Each row comes from the steps of one path. Every step used is in the known rows, and no mark comes twice. Write the path behind each row, first mark first.
(in the rows, 100 means zero)
Known rows:
nibitat, gumo, mikeg, nede: 97; 104; 110; 95; 90; 101; 94; 122; 102; 105; 91; 120; 67; 85; 132; 109; 98; 127; 98; 106; 104; 104; 113; 109; 62; 97; 113; 109; 98
poso, zala: 97; 111; 107; 92; 105; 100; 88; 102; 90; 94; 99; 93; 90; 100; 102; 115; 109; 102; 99; 102; 103; 104; 111; 114; 97; 118; 97; 98; 109
vozon, mikeg: 90; 99; 94; 99; 108; 98; 104; 107; 100; 106; 94; 103; 97; 105; 92; 122; 102; 113; 101; 108; 102; 106; 92; 117; 96; 97; 116; 98; 97
lemola, poso, zala, luvilef, mikeg, gumo, nibitat, zato: 91; 101; 140; 102; 91; 85; 81; 133; 101; 94; 77; 129; 92; 68; 124; 117; 103; 106; 83; 134; 109; 102; 153; 132; 80; 157; 106; 100; 144
nede, zato, mikeg, gumo: 103; 112; 109; 108; 95; 93; 103; 101; 96; 93; 80; 102; 73; 80; 118; 112; 110; 120; 108; 101; 96; 127; 121; 111; 88; 101; 105; 95; 104
poso, zala, luvilef, mikeg, nede: 93; 130; 132; 96; 95; 94; 92; 108; 102; 89; 91; 130; 70; 83; 117; 108; 104; 100; 89; 121; 121; 100; 100; 127; 108; 130; 94; 102; 143
luvilef, zala, lemola, mikeg, zato, nibitat, gumo: 90; 59; 113; 107; 104; 94; 99; 106; 114; 147; 85; 110; 53; 71; 104; 116; 123; 107; 138; 134; 95; 118; 148; 113; 84; 112; 109; 95; 132
lemola, poso, zala, luvilef, mikeg, zato, nibitat, gumo: 85; 100; 128; 117; 96; 81; 93; 115; 110; 136; 102; 111; 43; 64; 112; 94; 100; 128; 115; 148; 118; 111; 141; 131; 70; 138; 106; 94; 145
gumo, nibitat: 96; 96; 108; 105; 94; 97; 98; 101; 101; 87; 98; 110; 97; 98; 113; 100; 115; 83; 96; 105; 89; 101; 107; 102; 98; 122; 101; 107; 99
vozon, mikeg, lemola, poso: 100; 100; 91; 108; 119; 90; 100; 99; 118; 136; 110; 101; 97; 109; 104; 114; 92; 101; 85; 117; 100; 93; 86; 123; 102; 111; 109; 86; 116
luvilef, zala: 110; 91; 120; 96; 94; 103; 102; 102; 102; 98; 100; 89; 92; 98; 100; 124; 103; 91; 100; 107; 99; 100; 110; 103; 99; 99; 105; 94; 103
lemola, poso, zala, luvilef, mikeg, nede, zato, nibitat, gumo: 96; 121; 123; 109; 96; 82; 104; 120; 132; 127; 107; 132; 19; 48; 121; 96; 104; 112; 121; 151; 108; 111; 128; 141; 76; 155; 86; 99; 132
luvilef, mikeg, lemola, zala: 100; 98; 100; 108; 114; 98; 100; 103; 101; 108; 110; 113; 82; 97; 109; 121; 95; 102; 93; 122; 99; 84; 103; 112; 122; 81; 108; 90; 132
nede, zato, mikeg, gumo, nibitat: 99; 107; 116; 112; 90; 90; 100; 101; 96; 80; 76; 112; 70; 78; 131; 112; 124; 104; 104; 106; 85; 126; 127; 112; 86; 123; 105; 102; 105
zala, lemola, mikeg: 95; 88; 96; 106; 116; 105; 97; 105; 108; 125; 82; 121; 101; 100; 89; 108; 113; 99; 103; 97; 102; 106; 110; 104; 126; 110; 91; 95; 115
lemola, zala: 98; 94; 93; 94; 109; 98; 101; 110; 96; 108; 99; 107; 89; 98; 99; 108; 105; 99; 99; 106; 106; 93; 110; 109; 100; 97; 107; 101; 112
lemola, poso, zala, luvilef, mikeg, zato, nede: 76; 109; 133; 109; 94; 79; 90; 105; 122; 117; 104; 140; 61; 60; 118; 106; 96; 107; 93; 131; 135; 94; 118; 144; 103; 135; 104; 92; 145
mikeg, luvilef, zala, lemola: 112; 103; 127; 100; 93; 103; 101; 109; 107; 116; 92; 113; 71; 106; 106; 98; 116; 73; 97; 114; 93; 96; 104; 96; 113; 113; 116; 93; 142
vozon, mikeg, lemola, zala, luvilef: 92; 113; 90; 108; 113; 84; 99; 109; 91; 113; 98; 136; 80; 111; 101; 114; 106; 95; 91; 130; 111; 90; 95; 127; 116; 104; 121; 98; 158
nede, zato, mikeg, vozon: 95; 116; 107; 111; 109; 105; 98; 101; 112; 96; 92; 97; 60; 83; 122; 111; 118; 109; 101; 110; 87; 138; 84; 97; 102; 113; 95; 85; 105
vozon, mikeg, nede, zato, nibitat: 94; 108; 85; 94; 97; 88; 118; 94; 134; 115; 105; 126; 44; 62; 116; 112; 106; 104; 130; 138; 88; 115; 87; 136; 88; 129; 99; 109; 101
lemola, mikeg, vozon: 83; 94; 104; 95; 111; 103; 92; 103; 108; 110; 94; 101; 97; 94; 118; 118; 114; 108; 87; 101; 96; 127; 96; 98; 100; 110; 84; 94; 112
lemola, zala, luvilef, mikeg: 94; 106; 114; 112; 102; 95; 103; 119; 96; 100; 95; 130; 82; 92; 94; 109; 98; 108; 92; 121; 120; 92; 110; 112; 118; 95; 109; 99; 136
nede, zato, nibitat, gumo, mikeg, luvilef: 97; 115; 99; 109; 77; 94; 110; 116; 115; 116; 109; 121; 23; 64; 127; 101; 104; 134; 131; 131; 78; 113; 118; 100; 63; 109; 106; 106; 113
mikeg, nede: 100; 107; 104; 87; 98; 96; 101; 97; 113; 102; 97; 115; 87; 89; 121; 93; 101; 89; 96; 103; 104; 97; 89; 110; 93; 113; 95; 109; 109
lemola, poso, zala: 103; 106; 111; 95; 110; 95; 89; 107; 107; 118; 105; 87; 91; 97; 101; 110; 102; 103; 89; 102; 110; 100; 111; 120; 91; 135; 91; 92; 105
nede, zato, nibitat, gumo: 99; 96; 86; 108; 93; 91; 113; 106; 111; 113; 110; 107; 46; 69; 105; 94; 110; 113; 144; 128; 81; 114; 127; 109; 75; 109; 97; 104; 93
zala, luvilef: 99; 114; 108; 110; 92; 91; 99; 105; 94; 96; 95; 121; 97; 102; 97; 86; 101; 93; 95; 108; 112; 100; 101; 101; 107; 113; 99; 103; 127
gumo, nibitat, zato, nede: 78; 77; 92; 92; 96; 95; 97; 116; 120; 83; 96; 142; 81; 65; 116; 117; 107; 83; 127; 117; 92; 86; 116; 114; 94; 129; 101; 112; 104

Write each row's path:
103; 126; 114; 118; 121; 90; 82; 101; 99; 117; 96; 103; 71; 112; 106; 110; 103; 100; 93; 109; 117; 104; 95; 116; 113; 143; 85; 81; 156 : zato, mikeg, lemola, poso, zala, luvilef
91; 91; 101; 106; 82; 93; 98; 89; 111; 113; 101; 107; 68; 70; 122; 110; 89; 134; 115; 129; 99; 114; 107; 107; 83; 109; 110; 107; 107 : gumo, mikeg, zato, nibitat
106; 126; 104; 122; 89; 79; 91; 112; 112; 131; 116; 127; 28; 71; 125; 108; 100; 125; 117; 147; 96; 110; 131; 129; 82; 146; 91; 92; 137 : nede, zato, nibitat, gumo, mikeg, lemola, poso, zala, luvilef
103; 101; 100; 102; 136; 103; 79; 110; 112; 122; 92; 88; 78; 87; 105; 136; 94; 113; 114; 115; 99; 96; 102; 112; 97; 135; 88; 78; 137 : nibitat, zato, mikeg, lemola, poso, zala
97; 87; 82; 103; 133; 106; 91; 114; 101; 112; 86; 107; 75; 87; 103; 134; 98; 109; 124; 119; 96; 89; 102; 102; 106; 97; 105; 89; 144 : nibitat, zato, mikeg, lemola, zala
93; 124; 128; 108; 97; 98; 90; 111; 89; 85; 94; 117; 82; 94; 98; 115; 101; 110; 93; 119; 117; 103; 110; 118; 115; 118; 98; 94; 133 : poso, zala, luvilef, mikeg
100; 72; 132; 99; 90; 94; 92; 111; 95; 105; 69; 122; 96; 97; 122; 129; 134; 80; 91; 106; 92; 119; 152; 116; 102; 129; 108; 102; 123 : luvilef, zala, lemola, mikeg, gumo, nibitat
96; 113; 120; 117; 92; 97; 102; 110; 100; 93; 95; 123; 93; 94; 95; 101; 93; 108; 92; 116; 114; 98; 100; 103; 118; 99; 101; 96; 125 : zala, luvilef, mikeg
97; 117; 99; 93; 102; 92; 111; 100; 127; 109; 95; 128; 68; 67; 116; 115; 107; 99; 102; 124; 95; 106; 85; 134; 92; 112; 109; 102; 104 : vozon, mikeg, nede, zato
100; 119; 113; 101; 85; 103; 96; 110; 102; 101; 98; 114; 77; 96; 122; 108; 95; 121; 87; 103; 98; 99; 91; 92; 88; 99; 109; 102; 121 : gumo, mikeg, luvilef
95; 107; 94; 93; 111; 94; 99; 93; 131; 127; 91; 136; 38; 56; 115; 115; 125; 94; 134; 129; 91; 120; 113; 136; 115; 158; 70; 104; 127 : poso, zala, lemola, mikeg, nede, zato, nibitat
74; 89; 120; 101; 75; 83; 96; 128; 103; 71; 81; 167; 79; 62; 130; 112; 103; 97; 111; 131; 107; 95; 144; 126; 93; 127; 114; 116; 135 : zala, luvilef, mikeg, gumo, nibitat, zato, nede
87; 94; 119; 95; 100; 91; 80; 110; 82; 101; 67; 126; 93; 100; 123; 120; 139; 92; 91; 103; 96; 123; 153; 128; 102; 147; 98; 105; 130 : poso, zala, lemola, mikeg, gumo, nibitat
86; 107; 137; 100; 85; 87; 82; 128; 83; 70; 72; 134; 89; 71; 123; 123; 111; 107; 95; 136; 102; 105; 152; 125; 88; 141; 113; 106; 148 : poso, zala, luvilef, mikeg, gumo, nibitat, zato
71; 75; 103; 82; 102; 89; 79; 125; 101; 97; 67; 157; 75; 67; 125; 136; 132; 90; 122; 116; 99; 107; 163; 141; 97; 154; 99; 110; 135 : poso, zala, lemola, mikeg, gumo, nibitat, zato, nede
104; 112; 106; 108; 128; 99; 83; 97; 103; 121; 101; 81; 72; 109; 109; 123; 102; 106; 98; 102; 105; 105; 94; 115; 105; 131; 86; 78; 128 : zato, mikeg, lemola, poso, zala
105; 125; 96; 125; 115; 90; 102; 100; 102; 107; 94; 133; 53; 85; 107; 108; 111; 96; 108; 124; 103; 100; 97; 112; 126; 108; 98; 88; 158 : nede, zato, mikeg, lemola, zala, luvilef
110; 101; 89; 122; 94; 87; 102; 106; 128; 139; 121; 112; 41; 69; 125; 106; 90; 129; 120; 136; 81; 106; 120; 113; 77; 117; 97; 92; 103 : nede, zato, nibitat, gumo, mikeg, lemola, poso
87; 102; 125; 114; 97; 88; 100; 107; 102; 110; 90; 133; 79; 70; 107; 99; 99; 110; 87; 136; 123; 94; 116; 118; 109; 93; 122; 97; 156 : lemola, zala, luvilef, mikeg, zato
96; 100; 119; 99; 86; 96; 100; 108; 89; 91; 89; 103; 101; 95; 116; 111; 95; 121; 87; 107; 105; 110; 126; 110; 92; 85; 114; 100; 105 : luvilef, mikeg, gumo
92; 105; 98; 109; 83; 96; 100; 116; 109; 108; 107; 111; 33; 69; 136; 109; 111; 135; 120; 136; 77; 141; 119; 103; 67; 114; 105; 101; 91 : nede, zato, nibitat, gumo, mikeg, vozon
102; 102; 86; 106; 91; 93; 114; 89; 121; 107; 112; 107; 61; 69; 102; 98; 102; 102; 134; 126; 82; 113; 104; 109; 100; 119; 87; 103; 95 : nede, zato, nibitat
69; 67; 96; 83; 93; 87; 93; 120; 110; 90; 79; 148; 92; 58; 130; 133; 113; 101; 122; 110; 97; 102; 148; 126; 80; 127; 94; 115; 116 : lemola, mikeg, gumo, nibitat, zato, nede
100; 93; 88; 106; 125; 107; 90; 104; 107; 103; 88; 100; 86; 88; 103; 125; 93; 110; 124; 113; 89; 94; 93; 93; 107; 100; 98; 87; 131 : nibitat, zato, mikeg, lemola
90; 82; 111; 103; 96; 90; 91; 108; 93; 108; 69; 133; 105; 100; 121; 105; 129; 90; 91; 100; 93; 118; 143; 115; 104; 131; 102; 108; 120 : zala, lemola, mikeg, gumo, nibitat
